What can hang from each mark:
genuto: navufo nipo tazaza
navufo: nipo
tazaza: genuto navufo vemu
nipo: genuto navufo tazaza
vemu: febi
febi: tazaza

Each row was made from one small tree. The marks that hang from a mark follow it in brackets, in alphabetical order. Every link used is in the known rows. Write each row's tree.
Known rows:
genuto[nipo[navufo tazaza[vemu[febi]]]]: [-2.36, -0.15,  2.21, -3.25,  0.72, -4.70, -0.71, -3.02, -2.74,  0.95,
  0.22,  2.55, -0.27, -0.17,  2.55,  5.01,  0.40,  2.19, -4.16,  4.77,
  1.48]
tazaza[genuto[navufo nipo]]: [-1.27, -2.69,  2.18, -3.24, -2.37, -3.93,  0.12, -2.97, -2.63,  1.69,
 -2.79,  0.53,  0.07, -2.41, -0.64,  1.16, -1.72,  0.04, -2.15,  3.19,
  5.03]
genuto[nipo tazaza[navufo vemu[febi]]]: [-2.26, -3.85,  0.09, -3.73,  0.60, -4.27, -1.00, -2.43, -1.85,  1.65,
 -1.78,  4.08, -0.13,  0.93, -0.36,  4.96,  2.79,  1.66, -3.23,  4.75,
  5.63]
navufo[nipo[genuto tazaza]]: [ 0.05, -0.31,  2.33, -2.67, -0.56, -5.79, -1.83, -2.29, -3.70,  1.84,
 -0.11,  0.53, -2.25, -0.89,  3.47,  2.91, -1.77,  0.85, -3.88,  4.02,
 -0.64]
febi[tazaza]: [-1.44,  0.71,  0.48, -1.09, -0.54, -4.33, -1.95, -0.96,  2.69,  2.11,
 -4.25,  2.73,  4.91, -2.74,  0.68,  2.97,  1.01,  1.06, -2.66,  2.29,
  1.52]
genuto[navufo[nipo] tazaza[vemu[febi]]]: [-3.09, -2.58,  1.09, -2.66,  0.28, -7.06,  0.29, -2.69, -3.51,  1.54,
  0.25,  4.80, -2.79, -1.39,  1.58,  6.10,  1.93,  1.08, -3.96,  5.38,
  5.15]
febi[tazaza[genuto navufo]]: [-1.14,  0.07,  1.52, -2.33, -1.57, -0.44, -0.22, -1.13,  1.33,  2.82,
 -4.48, -0.87,  5.17,  0.47, -2.68, -1.65, -0.27,  0.84, -0.49,  1.05,
  2.38]
nipo[genuto]: [-0.37, -0.08,  1.75, -2.65,  0.09, -5.10, -1.89, -1.41,  0.16,  1.88,
 -3.07,  1.53,  1.24, -1.21,  0.79,  1.90, -0.58,  1.54, -2.40,  4.29,
 -0.79]
navufo[nipo[tazaza[genuto vemu[febi]]]]: [-2.41, -1.32,  2.05, -3.56,  1.16, -4.72, -1.10, -2.82, -3.55,  1.62,
 -0.19,  2.06,  0.90,  1.15,  2.50,  3.55,  0.82,  2.84, -3.77,  4.54,
  3.66]
nipo[genuto navufo]: [-0.23,  1.19,  2.99, -2.27, -0.32, -3.44, -0.57, -1.49, -0.62,  2.19,
 -1.95, -0.18, -0.13, -0.66,  0.60,  0.47, -2.33,  0.58, -1.75,  3.58,
 -3.16]
nipo[genuto[navufo]]: [-1.07, -0.03,  2.66, -2.95, -1.21, -5.31,  0.14, -1.86, -1.23,  1.31,
 -2.33,  0.71, -0.78, -2.44, -0.10,  1.16, -1.56,  0.87, -1.89,  4.43,
 -0.12]
vemu[febi[tazaza[genuto[navufo nipo]]]]: [-3.11,  2.68,  2.40, -3.21, -2.04, -0.79,  2.25, -1.07, -1.97,  1.55,
 -1.35,  1.17,  2.27, -3.05, -0.75,  1.73, -0.37, -0.73, -2.78,  3.01,
  6.62]
tazaza[genuto[nipo] navufo]: [-0.75, -3.67,  1.58, -3.69, -2.14, -1.61, -0.75, -2.05, -1.43,  2.12,
 -3.52, -0.61,  1.58, -0.06, -1.84, -0.13, -1.06,  0.20, -1.24,  2.53,
  4.39]
febi[tazaza[navufo vemu]]: [-1.63, -1.29,  0.49, -1.53,  0.63, -3.18, -1.21, -1.99,  3.25,  2.07,
 -3.70,  1.30,  6.25,  0.16, -1.95,  1.68,  2.70,  2.48, -1.82,  1.51,
  1.30]
nipo[navufo tazaza]: [-0.59, -0.48,  2.39, -2.14, -1.23, -5.64, -1.94, -2.24, -1.53,  1.61,
 -2.65,  1.32, -0.31, -0.63,  2.47,  2.18, -2.09,  1.59, -1.96,  3.67,
 -1.96]
febi[tazaza[vemu]]: [-1.57, -0.51,  0.15, -0.60,  1.33, -5.47, -2.33, -2.56,  3.30,  2.28,
 -3.77,  3.08,  6.48, -1.16,  0.19,  3.55,  2.98,  2.86, -3.33,  2.22,
  1.33]
genuto[navufo tazaza[vemu]]: [-1.57, -4.17,  0.39, -1.64,  0.26, -8.82, -1.50, -3.95, -1.16,  2.01,
 -3.27,  4.21, -0.28, -0.47,  0.23,  4.05,  1.83,  2.52, -2.70,  4.56,
  2.51]
genuto[navufo nipo[tazaza]]: [-1.27, -2.39,  1.81, -3.15, -2.57, -6.97, -1.04, -3.25, -3.48,  0.89,
 -1.93,  1.85, -2.21, -3.41,  1.83,  3.88, -1.49,  0.77, -3.23,  4.19,
  3.25]
tazaza[genuto[nipo] navufo vemu]: [-1.00, -4.80,  1.12, -3.29,  0.13, -2.67, -1.08, -3.72, -0.74,  2.16,
 -3.16, -0.22,  3.11,  1.39, -2.19,  0.51,  1.04,  2.01, -2.03,  2.41,
  4.16]
febi[tazaza[genuto vemu]]: [-1.43, -0.35,  0.82, -0.93,  1.26, -3.60, -1.54, -3.02,  2.13,  2.89,
 -3.91,  1.32,  7.12,  0.90, -0.94,  0.93,  2.11,  2.96, -2.74,  1.51,
  2.08]

Which tree is each row?
[ 0.00, -0.40,  2.45, -3.85, -0.96, -3.92, -1.26, -1.76, -2.15,  1.76,
 -2.15, -0.86, -0.58,  0.96,  0.09,  0.02, -1.71,  1.99, -1.29,  3.90,
 -1.55]
nipo[genuto tazaza[navufo]]
[-1.04, -3.91,  1.40, -3.10,  0.63, -3.22, -1.38, -3.01,  0.75,  2.21,
 -4.20, -0.01,  4.41,  2.32, -2.53, -0.48,  1.05,  3.20, -0.75,  2.71,
  1.96]
tazaza[genuto navufo vemu]
[-1.76,  0.87,  2.34, -3.50,  1.90, -5.38, -0.82, -2.39, -3.66,  1.45,
  1.62,  2.01, -0.80,  0.37,  3.13,  4.62,  0.83,  2.68, -4.79,  5.53,
  0.59]
navufo[nipo[genuto tazaza[vemu[febi]]]]
[-0.16, -2.79,  0.84, -1.36,  1.84, -7.00, -2.10, -4.00, -2.80,  2.95,
 -0.46,  2.60, -1.81,  0.94,  1.94,  3.97,  1.37,  1.52, -4.70,  3.88,
  0.46]
navufo[nipo[genuto[tazaza[vemu]]]]
[-1.13, -4.67,  1.50, -2.87,  0.13, -2.86, -0.78, -3.06, -1.16,  2.47,
 -1.87, -0.53,  2.31,  1.53, -1.41,  0.30,  0.73,  1.71, -1.82,  2.29,
  2.95]
tazaza[genuto navufo[nipo] vemu]
[-2.52,  1.55,  1.76, -3.78, -1.58,  1.40,  1.32, -0.15, -0.71,  2.26,
 -2.10,  0.01,  3.87, -0.55, -1.95,  0.48,  0.22, -0.42, -1.98,  2.25,
  6.05]
vemu[febi[tazaza[genuto[nipo] navufo]]]
[-0.22, -2.89,  0.91, -2.58,  1.33, -5.36, -1.51, -3.28, -1.14,  2.76,
 -2.62,  1.31, -0.02,  3.02, -1.17,  1.29,  1.46,  2.74, -2.16,  4.07,
 -0.44]
nipo[genuto[tazaza[navufo vemu]]]
[-1.15, -3.64,  0.62, -2.35, -2.30, -7.01, -0.90, -3.14, -3.30,  1.84,
 -2.71,  3.52, -3.16, -2.91,  0.96,  4.37, -0.50, -0.44, -3.28,  4.11,
  4.79]
genuto[navufo nipo tazaza]
[-1.59, -3.52,  1.83, -2.73, -0.27, -5.08, -0.11, -4.58, -2.03,  1.62,
 -2.47,  0.79,  1.54, -1.02, -1.19,  1.77,  0.40,  1.71, -2.83,  3.22,
  4.72]
tazaza[genuto[navufo nipo] vemu]
[-1.39, -1.49,  1.44, -1.57,  0.07, -1.09, -0.06, -2.75,  0.17,  2.99,
 -1.67, -0.98,  4.79,  1.07, -2.04, -0.30,  1.36,  1.06, -2.26,  0.46,
  3.13]
febi[tazaza[genuto navufo[nipo] vemu]]
[-2.32, -1.45,  2.05, -4.74,  0.81, -2.95, -0.55, -2.18, -1.87,  1.48,
 -2.16,  0.62,  2.73,  3.27, -0.70,  0.81,  0.87,  4.02, -1.22,  4.37,
  2.64]
nipo[tazaza[genuto navufo vemu[febi]]]
[-3.20, -1.40,  2.53, -3.70,  0.15, -3.87,  1.28, -2.55, -2.98,  1.26,
 -0.01,  1.75,  0.37, -0.96, -0.05,  2.73,  0.59,  1.36, -3.04,  4.58,
  5.11]
tazaza[genuto[navufo[nipo]] vemu[febi]]
[-0.87, -3.77,  0.59, -2.32,  0.64, -7.63, -3.32, -4.44, -1.35,  1.26,
 -2.31,  2.90,  1.41, -0.74,  2.48,  5.33,  1.61,  3.11, -4.50,  3.99,
  2.41]
genuto[nipo[tazaza[vemu]]]
[-0.53, -0.79,  1.86, -2.38, -1.08, -6.63, -0.22, -2.60, -3.11,  2.33,
 -2.33,  1.97, -3.07, -0.90,  0.23,  1.85, -1.34,  0.58, -2.18,  4.80,
  0.49]
nipo[genuto[navufo tazaza]]
[-1.26, -0.79,  1.05, -1.67, -1.81, -1.90, -0.41, -0.66,  0.75,  2.31,
 -1.73,  0.41,  2.59, -2.45, -0.50,  1.85,  0.28, -0.74, -2.12,  1.24,
  2.61]
febi[tazaza[navufo[nipo]]]
[-0.66, -3.29,  1.21, -3.71, -2.10, -4.59, -2.00, -2.41, -2.20,  1.24,
 -2.64,  0.73, -0.52, -1.11,  0.70,  2.67, -0.76,  0.94, -2.15,  3.36,
  2.74]
genuto[nipo[tazaza[navufo]]]
[-0.71,  0.55,  3.14, -3.16, -1.33, -6.45, -0.42, -2.65, -3.29,  1.24,
 -1.53,  0.09, -2.15, -1.41,  1.37,  1.30, -2.35,  1.73, -2.20,  4.76,
 -1.06]
nipo[genuto[navufo] tazaza]
[-0.63, -2.30,  2.04, -3.82, -1.68, -3.24, -1.42, -2.16, -2.07,  1.96,
 -3.98, -0.80,  1.23,  1.84, -0.57, -0.93, -1.76,  2.10, -0.31,  3.06,
  1.43]
nipo[tazaza[genuto navufo]]
[-2.80,  1.72,  2.13, -3.35, -1.48,  1.26,  1.53,  0.25, -1.06,  2.27,
 -0.99, -0.13,  3.02, -0.48, -1.29,  0.47, -0.10, -0.61, -1.79,  2.00,
  4.99]
vemu[febi[tazaza[genuto navufo[nipo]]]]
[-0.76, -1.42,  2.63, -2.12,  0.84, -4.80, -1.48, -4.20, -1.90,  2.40,
 -2.34, -0.23,  1.84,  2.78,  0.92,  0.21, -1.08,  3.45, -1.99,  2.81,
 -1.40]
nipo[navufo tazaza[genuto vemu]]
[-0.19,  0.75,  3.01, -2.08,  1.56, -5.48, -1.32, -3.73, -2.02,  1.98,
 -0.83, -0.31, -0.10,  1.98,  1.76,  1.29, -0.78,  3.16, -2.85,  3.71,
 -4.57]
nipo[genuto navufo tazaza[vemu]]
[-2.26,  0.76,  2.97, -3.45,  1.17, -3.46, -0.22, -2.76, -2.64,  1.71,
 -1.20,  1.02,  1.51,  2.72,  1.16,  1.44, -0.55,  3.34, -2.07,  4.24,
  0.14]
nipo[navufo tazaza[genuto vemu[febi]]]
[-2.91, -2.05,  0.96, -4.08,  1.17, -3.70, -0.83, -1.01,  1.40,  0.85,
 -2.74,  2.88,  3.73,  0.43, -1.12,  3.30,  2.60,  3.00, -1.61,  4.84,
  2.76]
tazaza[navufo vemu[febi]]
[-2.03, -0.43,  2.26, -4.09,  1.30, -2.22,  0.66, -1.25, -1.66,  1.49,
  0.99,  0.63,  0.34,  0.52, -0.54,  2.53,  1.29,  1.44, -2.93,  4.52,
  1.63]
tazaza[navufo[nipo[genuto]] vemu[febi]]
[-2.91, -0.23,  2.73, -4.10,  0.36, -5.47,  0.32, -3.04, -3.16,  0.99,
 -1.67,  1.79,  1.10,  0.97,  0.46,  1.95,  0.12,  3.76, -2.22,  5.31,
  3.18]
nipo[tazaza[genuto[navufo] vemu[febi]]]
[-2.47, -2.98,  0.20, -3.51,  1.13, -4.98, -1.18, -1.61, -0.53,  1.78,
 -2.68,  4.27,  0.98,  1.81, -0.76,  3.95,  2.76,  2.87, -1.99,  5.16,
  3.50]
genuto[tazaza[navufo vemu[febi]]]
[-0.42, -2.48,  0.96, -1.60, -1.37, -5.17, -1.72, -2.84, -2.50,  2.47,
 -2.47,  2.83, -2.76, -1.17,  1.75,  3.60, -1.11, -0.70, -3.28,  3.31,
  1.71]
genuto[nipo[navufo] tazaza]
[-2.26,  3.76,  2.48, -3.26, -0.67,  0.54,  1.83,  0.87, -1.07,  2.02,
  0.77, -0.22,  1.20, -1.40, -0.49,  1.29, -0.01, -0.97, -2.60,  2.85,
  2.13]
vemu[febi[tazaza[navufo[nipo[genuto]]]]]
[-0.78, -5.00, -0.22, -2.23,  0.71, -6.36, -2.41, -3.18,  0.12,  2.38,
 -4.02,  3.14,  1.22,  1.91, -0.90,  2.76,  2.34,  2.94, -1.65,  3.52,
  1.88]
genuto[tazaza[navufo vemu]]
[-1.52, -3.49,  1.50, -2.73, -0.53, -7.89, -1.36, -4.93, -2.83,  1.00,
 -1.34,  2.05, -0.62, -1.84,  1.43,  4.61,  0.61,  2.49, -3.79,  4.10,
  3.03]
genuto[navufo nipo[tazaza[vemu]]]
[-0.04, -0.75,  1.80, -1.24,  1.83, -5.88, -1.30, -3.72, -1.84,  3.06,
 -1.61,  1.51, -1.16,  2.52,  0.75,  1.79,  0.17,  2.13, -2.99,  3.72,
 -3.04]
nipo[genuto[tazaza[vemu]] navufo]
[-0.68, -3.63,  1.71, -3.51,  0.27, -4.32, -1.78, -3.68, -1.27,  2.15,
 -3.41, -0.45,  2.77,  3.37, -1.07, -0.19,  0.40,  3.94, -1.11,  2.92,
  1.11]
nipo[tazaza[genuto navufo vemu]]
[-1.58,  1.55,  2.17, -2.51,  2.27, -4.43,  0.00, -2.24, -2.45,  2.42,
 -0.37,  2.76, -1.32,  2.34,  1.05,  2.88,  0.62,  2.07, -3.10,  5.15,
 -1.38]
nipo[genuto[tazaza[vemu[febi]]] navufo]
[-1.22, -1.34,  2.73, -3.33, -2.08, -5.71, -0.64, -3.17, -3.40,  1.54,
 -3.24,  0.35, -0.48, -0.66,  0.61,  0.28, -2.29,  1.90, -1.22,  3.82,
  1.88]
nipo[tazaza[genuto[navufo]]]
[-3.39,  3.44,  2.55, -3.02, -1.51, -1.52,  1.97, -0.32, -0.60,  1.69,
 -2.37,  1.35,  3.59, -2.07, -1.29,  0.62, -0.46,  0.55, -1.61,  3.18,
  4.63]
vemu[febi[tazaza[genuto[navufo]]]]
[-0.80, -2.79,  1.45, -2.56,  1.07, -6.36, -2.80, -4.15, -1.08,  2.04,
 -3.61,  1.33,  3.06,  2.22,  1.17,  1.59,  0.63,  4.37, -2.52,  3.48,
  0.96]
nipo[tazaza[genuto vemu]]
[-3.07, -1.92,  0.83, -3.03,  0.79, -7.36, -0.28, -2.48, -1.65,  1.36,
 -2.02,  5.29, -0.48, -0.54,  0.55,  5.10,  2.26,  2.59, -2.91,  5.88,
  4.11]
genuto[navufo tazaza[vemu[febi]]]
